Each row comes from the steps of one path. Every step used is in the known rows, and no mark comes twice. Write the path behind each row, first mark first.
(in the rows, 128 means zero)
Known rows
E, W, T: [160 153 184 137 100 132 130 105  97 134 112 150 134 122 106 126  75 135
 139 140 157  83 162 197 143 101  93 172  98 145]
S, W, E, Q, H: [178 165 156 124 121 137 128 105  95  66 141 161 165  97 105 124 109 152
 123 134 135  80 126 147 116 115  89 138 159 119]
R, T, W, S: [176 136 151 100 106 128 141 133  85 120  93 164 167 123 137 149  69 153
 163 165 136  39 143 151 130  97 132 167  65 164]
R, T: [166 104 178 123 121 116 139 135 114 124 110 191 169 133 118 160  72 123
 144 184 101  67 140 208 152  96 147 214  94 124]
F, W, T, R: [156 132 186 169 131 120 130 139 109 125  87 145 143 176  75 126  96 133
 137 148 167  82 151 190 126 128 124 189  86 187]
A, T: [163 114 157 145 135 124 130 131 124 123 111 147 192 122 118 154  83 130
 144 169 137  83 151 186 134 104 107 188 115 121]
F, W: [164 119 160 146 136 134 126 171  85 126 119 171 193 187 104 116  88 112
 130 157 138  70 160 199 110 130 120 184 101 166]
Q, T: [156  86 181 123 124 128 138 132 107 114 132 171 152 166 119 164  67 140
 153 192 128  79 123 187 134 111 141 194  99 128]
W, F: [148 100 153 167 100 133 121 118 103 135 144 153 166 213 130 135 143 125
 123 163 132  69 143 129 125 122 144 177 110 122]
A, T, W, S: [174 149 137 120 117 138 135 134  93 120  93 132 177 122 136 137  75 155
 165 152 170  49 155 136 113 106  97 145  81 160]
S, W, F: [177 106 139 144 110 139 117 129  82 118 146 161 157 173 123 118 121 136
 125 142 158  70 133 117 131 124 122 158  97 146]
T, Q, H: [127 135 197 156 128 139 135 116  95 105 146 142 189 133  89 102 112 150
 133 181 111  67 136 160 115 118 130 171 136 124]
Q, T, W, E: [162 148 165  97 127 136 141 106 103  84 118 194 158 128 120 166  69 155
 158 178 154  86 127 165 104 135 105 155  77 151]
R, T, Q, E, W, F: [139 166 153 117  95 136 138  93 117  97 136 175 144 137  84 117  90 139
 137 179 126 103 150 146 132 130 120 145 106 117]
H, Q, E, W, T, R: [152 157 152 133 101 120 123 109 134 112 105 145 100 148  75 109  95 151
 147 158 164 109 150 187 129 115 125 153 100 189]
W, E, Q, T: [164 132 168 104 122 124 144  91 123  66 112 157 135 122 127 172  84 140
 135 162 142  95 138 165 117 101 119 177 135 116]
P, W, T, R: [155 119 193 146 112 125 122 116 102 136  82 135 116 142  95 132  97 138
 136 147 154  79 148 168 127 125 109 185  59 191]
W, E, Q: [170 142 154 121 124 119 133  93 121  81 110 157 152 139 120 148 124 125
 109 127 141  70 160 157 104 100 115 177 144 128]
F, W, E, Q, H: [162 180 165 140 122 141 128 118 105  76 131 162 182 130 101 125 105 131
 128 137 124  90 143 171 100 128  92 145 163 119]
R, T, Q: [145 121 196 122 126 118 149 110 108 105 107 164 178 101  95 135  85 125
 134 183 110  67 161 180 132  93 150 211  95 134]
T, R: [146  88 167 159 127 125 126 140 122 124 101 146 155 216  83 137 114 140
 123 173 148  49 142 186 124 109 149 204  97 167]
F, W, E: [184 150 146 128 139 125 132 143 100 102 120 191 183 176  97 131 107 119
 127 137 143  85 154 180  89 143 104 164 112 155]
F, W, T: [171 146 183 149 125 126 131 135  88 138 106 158 158 138 109 121  85 117
 139 145 154  92 154 192 125 121 109 180  97 168]
P, W: [159 105 170 118 116 135 120 146  79 143 112 165 163 144 125 121  91 121
 128 150 129  63 147 184 109 130 103 186  63 170]
P, W, E, Q: [173 154 155  99 114 133 130  95 103  92  95 153 145 107 127 134 111 119
 114 118 142  77 162 153  95 118  85 165 110 149]
E, Q, T, W: [132 147 175 103 110 152 135 105  95  87 101 151 149 116 143 159  49 146
 151 186 160  72 139 180 125 101 115 179  80 155]
F, W, S: [190 121 141 131 121 125 132 169  72 132 110 149 177 193 117 112 101 129
 138 135 151  48 156 148  98 115 124 159 103 172]
Q, T, W: [139 126 177 109 121 150 133 125  89 110 117 171 165 139 132 157  49 151
 164 201 156  74 127 192 125 119 121 176  60 162]
E, Q: [150 118 161 131 120 129 129 112 106 111 111 136 156 154 124 137 106 119
 108 149 136  53 160 174 126  84 130 200 132 138]
Q, H, W: [158 147 185 147 111 119 107 159  72 133 146 184 190 161 114 135  97 141
 146 170 122  69 115 185 137 127 128 171 123 138]

Write each row's path
[147 165 161  90 121 129 143 117 119  94 126 188 146 109  71 114  47 143
 137 189 127  91 152 203 129 116 114 158 104 141] | R, T, Q, E, W
[155 193 174 113 107 145 141  86 116  66 111 179 173  74 119 153  83 149
 149 164 109  85 130 171 129 114  94 153 131 111] | R, T, W, E, Q, H
[149 147 168 137 113 126 129 112 129 117 108 154 100 169  64 128  78 160
 135 166 164  93 136 192 131 123 106 160  96 172] | Q, E, W, T, R
[151 118 171 127 125 125 142  96 140  65  91 145 119 163  88 174  93 153
 131 169 160  84 138 164 121 103 132 184 117 135] | W, E, Q, T, R
[148 186 164 128 113 152 129  92 106  72 125 158 171 111 115 131 104 152
 136 150 131  75 133 155 109 123  90 141 141 126] | T, W, E, Q, H
[158 143 179 120 114 112 129 106 124  69  88 155 123 159  90 179  89 152
 139 164 171  88 129 167 127 112 136 181 111 147] | H, W, E, Q, T, R
[148 149 157 129 129 149 129 126 104 117  95 154 197 105 123 146  60 140
 158 175 159  73 154 186 129 118  91 172  76 155] | A, T, W
[133 140 214 144 121 135 145 110 106 100 132 166 187  94  89 128  90 145
 148 193  85  79 134 177 138 108 134 182 126 109] | R, T, Q, H
[193 151 140  95 130 128 128 101 101  68 114 160 142 112 119 128 106 133
 108 112 169  68 153 144 105 100  97 157 135 141] | S, W, E, Q
[179 169 172 130 117 114 114 135  89 105 143 201 182 151 103 147 114 147
 145 146 123  85 113 163 113 142 113 149 132 129] | Q, H, W, E
[156 140 134 107 122 134 127 138 111 119 143 187 145 174  91 113  68 144
 132 174 139  80 134 202 120 128  98 151 112 147] | Q, E, W
[166 187 147 113 125 137 134  82 125  68  87 144 172  75 125 156  82 134
 135 137 165  83 167 160 111 109  72 157 121 137] | A, T, W, E, Q
[149 145 150 115 154 113 137 118 131  99 132 151 161 106  84 117  78 149
 137 193 131 100 144 150 103 122 116 151 139 146] | A, T, Q, E
[144 141 159 136  93 149 129 108 100 117 118 181 174 148 133 159  97 130
 154 181 127  76 139 146 145 124 133 179  59 138] | R, T, W, F
[145 135 150 151  81 150 118 113  99 125 131 160 160 198 109 127 120 131
 134 146 153  74 157 155 137 121 115 169 101 120] | E, W, F
[151 109 191 167 121 118 134 115 123 128  96 138 124 176  87 142 110 147
 134 161 159  72 142 177 137 105 139 195  98 170] | W, T, R
[150 102 165 165 135 128 133 136 143 112  87 135 166 165  83 152  96 142
 142 173 155  74 151 184 132 111 121 195 103 144] | A, T, R
[159 118 121 113 126 110 118 144 118 122 156 178 141 171 122  99 107 136
 132 179 111  99 131 174  98 118 160 154 124 176] | H, Q, E
[176 169 161 114 115 114 118 107 102  88 105 169 155 137 125 148 117 122
 114 127 153  70 156 159 110 107 117 169 133 141] | H, W, E, Q
[169 131 134 115 110 137 133 138  73 127 108 143 171 167 136 123  95 154
 150 149 163  27 149 137 105 108 123 156  79 180] | T, W, S
[165 136 142 100  96 141 130 127  83 111 109 145 147 133 156 131  76 162
 182 164 165  68 143 140 113 101 145 150  73 189] | H, Q, T, W, S
[192 150 159 116 121 105 117 134  91 111 120 197 169 167 113 153 118 132
 131 138 141  74 136 167 106 131 122 167 105 151] | H, W, E
[131 150 200 160 133 143 138 110 112  98 127 129 203  90  86 123  93 150
 150 179 118  88 144 154 122 116 104 164 150 104] | A, T, Q, H
[176 128 137 116  93 135 133 139  89 130 110 146 154 180 110 120  92 145
 142 133 162  38 158 159 123  96 111 155 102 147] | E, W, S
[202 131 133 107 140 118 128 128  92  89 134 188 158 133 104 133 103 145
 125 129 162  72 132 150 104 128 103 153 108 157] | S, W, E
[147 141 127 135  95 139 126 113 113 120 155 172 140 201 104 114 111 140
 133 167 142  89 137 149 124 141 112 138 113 129] | Q, E, W, F
